What can hang from each mark
visag: timug
migug: dofu nabo timug
timug: ledu migug visag
ledu: timug
nabo: migug tidu
tidu: nabo
dofu: migug pakego

Each row was made from one small tree. The marks that hang from a mark follow it in brackets, in alphabetical order. Every link used is in the known rows. Write each row's tree.
Known rows
tidu[nabo[migug[dofu timug[ledu]]]]: [-16  -4  -3  -5  17  17  28 -33  24   0  12   4  24 -29  -8   2  -2   0
  18  13]
dofu[migug[nabo timug[ledu visag]] pakego]: [-29  -7   4  -7 -20  14   3 -22  24 -18 -40 -10  -4   9  -6 -15  -9 -11
   5   6]
visag[timug]: [-19 -16 -13   9  -2   5  27 -24  23   1 -35   1  -3  63  18   0  -4   2
  22  -1]
tidu[nabo[migug]]: [-22  -2   1  -8  26  18  34 -30   3  16  16 -11  30 -15 -46   9  -1   2
  26   3]
visag[timug[ledu migug[dofu[pakego]]]]: [ -8 -16 -24 -17 -18   4  10 -18  36  -7 -31  13  -5  13  47  -8 -11   5
  11   7]
dofu[migug[timug] pakego]: [-19 -10   3 -13  -7   5  10 -29  13  -8 -31  -9  -2 -23 -33  -3 -17 -13
   5   2]
ledu[timug[migug[dofu[pakego]] visag]]: [-31 -18 -23  -9 -17   6   3 -19  23  -4  25   8  -6   0   4   5   2   6
  10  -3]
timug[ledu migug[dofu[pakego] nabo] visag]: [-24 -12  -9 -14 -18  19  -1 -16  34 -13 -10   7  -1  -6  28  -9   3   3
   7   5]
visag[timug[ledu migug]]: [-20 -14 -25 -13  -9   5  20 -14  31   7 -32   3  -4  64  57 -13  -6   9
  23   5]
visag[timug[ledu]]: [-19 -11 -19   4 -13   7  28 -22  30   0 -39   0   3  75  43  -9  -6   5
  22   0]
tidu[nabo]: [-21  -4   5  -6  17  19  30 -29  11  10  -4 -14  20  16 -35   8   0  -4
  19  -4]
nabo[migug[dofu[pakego] timug] tidu]: [ -8  -9   4  -6  17  12  24 -41  16  -9  -3   6  17 -73 -35  14  -7  -5
  22  13]
nabo[migug[dofu timug[ledu visag]] tidu]: [-25  -9  -9  -4   9  15  26 -33  29  -9  12  13  16 -28   8  -1  -2   5
  28  13]
ledu[timug[migug[dofu] visag]]: [-39 -17 -25  -3 -12   9   8 -17  26   2  32   7  -4  21  17   1   9  10
  16  -1]
dofu[migug[nabo] pakego]: [-21  -3  14  -9  -9  18  10 -24   7  -5 -40 -24  12 -26 -49  -2  -3 -12
   8   1]
timug[migug[nabo]]: [-26  -9   3  -4  10  20  15 -18  18  12 -20 -13   5  24   4  -2  12   0
  24   4]
dofu[migug pakego]: [-20  -6   2 -20 -11   9  12 -26   4  -1 -25 -15  11 -33 -49   0 -14  -9
   6  -4]
timug[ledu migug[dofu[pakego] nabo]]: [-12  -7  -1 -14 -12  21   5 -20  32  -6 -24  -3  10 -20  21  -4   5  -1
   8   8]
ledu[timug[migug[dofu]]]: [-28 -12 -18  -4  -6  10  15 -21  24   9  17  -1   6   6  12   5  11   7
  19   1]
visag[timug[migug[dofu nabo]]]: [-17 -17  -9   2  -1  14  11 -17  34  -4 -34   5  -7  26  35  -5   8   2
  19  12]
dofu[migug[nabo[tidu] timug] pakego]: [-17  -2  23 -10   3  18  12 -30  14 -11 -52 -24   7 -27 -45  -2  -6 -17
  15  10]

Which tree is each row?
[ -7  -7  21  10   9  22  15 -38  31 -22 -42  -3   6 -31 -18   9   5 -16
  13  13]
migug[dofu[pakego] nabo[tidu] timug]
[-43 -16 -24  -4  -8   7  13 -15  18  11  23  -3  -4  54  13  -1   7  10
  23  -5]
ledu[timug[migug visag]]
[-27 -12  -4   1  18  13  24 -35  21  -8  17  14  11 -39 -15   6   0   2
  27  12]
nabo[migug[dofu timug[visag]] tidu]
[-27  -1  19  -2  10  21  19 -27  18  -3 -43 -25  11  -1 -28  -7   4 -12
  24  12]
dofu[migug[nabo[tidu] timug]]
[-21 -16   7  18  -6  16   3 -31  36 -30 -22  13 -15  -3   0   2   3 -12
   3   7]
migug[dofu[pakego] nabo timug[visag]]
[ -7 -14   0 -11   0  15  11 -22  30  -9 -46   0  -1  -5  11   1   0  -3
  19  14]
visag[timug[migug[dofu[pakego] nabo[tidu]]]]
[-15  -6  19  18  15  24  21 -36  35 -15 -34  -5   9  -8  -3   5  14 -11
  22  14]
migug[dofu nabo[tidu] timug]
[-33 -11 -11  -7 -12  21   4 -13  38  -6  -1   7   2  16  42 -13  11   7
  14   6]
timug[ledu migug[dofu nabo] visag]
[-30 -18 -13   9   8   9  18 -31  24  -9  23  22   0 -21   0   3   0   3
  18   9]
nabo[migug[dofu timug[visag]]]
[-15 -15 -25 -12 -13   6  14 -16  39  -1 -24  12  -2  32  61 -12  -4   9
  17   8]
visag[timug[ledu migug[dofu]]]
[-21  -6  -4  -8  -6  23  11 -18  35   1 -18  -3  13   0  37  -8  13   4
  17  10]
timug[ledu migug[dofu nabo]]
[-31 -12   2 -10   8  23   8 -19  28  -5  -1   0   4 -11   1  -1  13   2
  22   8]
timug[migug[dofu nabo[tidu]] visag]
[-10  -5   4 -13  13  16  27 -38   8  -1   3   0  30 -82 -50  17  -4  -1
  23   7]
nabo[migug[dofu[pakego]] tidu]
[-38 -10 -11 -10 -14   8  12 -20  26  -6 -14  -3  -2  27  13 -18 -10  -2
  12   2]
dofu[migug[timug[ledu visag]]]
[-34 -16  -5  -3  -1  20   2 -16  29  -6   4   8  -4   2  14  -4  13   3
  15   5]
timug[migug[dofu nabo] visag]
[-20 -12   1  13 -17  17   4 -29  43 -30 -26  12  -9   8  25  -5   2  -8
   2   8]
migug[dofu[pakego] nabo timug[ledu visag]]
[-40 -10   6   5  -3  15   9 -20  22 -10 -27 -11  -6  25 -10 -13   3  -9
  14   6]
dofu[migug[nabo timug[visag]]]
[-37 -14 -23 -20  -9  10  12 -13  26   7   5   5  -1  43  38 -12  -2  11
  19  -3]
timug[ledu migug visag]
[-21  -6   3  -2  29  15  32 -32  10   9   8  -5  19  -6 -34   7  -2  -2
  25   8]
tidu[nabo[migug[timug]]]
[-32 -15 -11   1 -16  15   1 -17  25  -7  11   0  -5   8   3   3  12   3
  11   2]
ledu[timug[migug[dofu[pakego] nabo] visag]]
[-25 -17  -3  -9  -6  17  -3 -18  26 -12  -3   8  -8 -20  -1   0   5  -1
   7   4]
timug[migug[dofu[pakego] nabo] visag]
[-21 -14 -15  -2  -7   7  14 -31  28 -17  12  22   2 -33   8   0 -10   2
  10   8]
nabo[migug[dofu[pakego] timug[ledu visag]]]
[-20   0  14  11  10  24  29 -31  33  -5 -48 -17  13  45  17  -5  10  -6
  29  10]
migug[nabo[tidu] timug[ledu]]
[-17 -12 -14  -2 -11  15  13 -14  42  -4 -38   4  -1  39  61 -13   6   6
  19  13]
visag[timug[ledu migug[dofu nabo]]]
[-17  -3  18  11  11  29  24 -32  26  -6 -27 -12  23 -17 -20   8  17  -6
  23   8]
migug[dofu nabo[tidu]]
[-36  -2   8  -5  -4  21  15 -21  27 -10 -36 -18   8  21   1 -17   1  -6
  21  10]
dofu[migug[nabo[tidu] timug[ledu visag]]]
[-24 -16 -22 -24 -19  10   1 -17  32 -10   8  16  -3 -15  27  -7  -8   6
   5   0]
timug[ledu migug[dofu[pakego]] visag]
[-16   2  17 -14  -6  19  14 -28  21 -12 -57 -25  13 -17 -23  -9  -7 -14
  14  11]
dofu[migug[nabo[tidu] timug[ledu]] pakego]
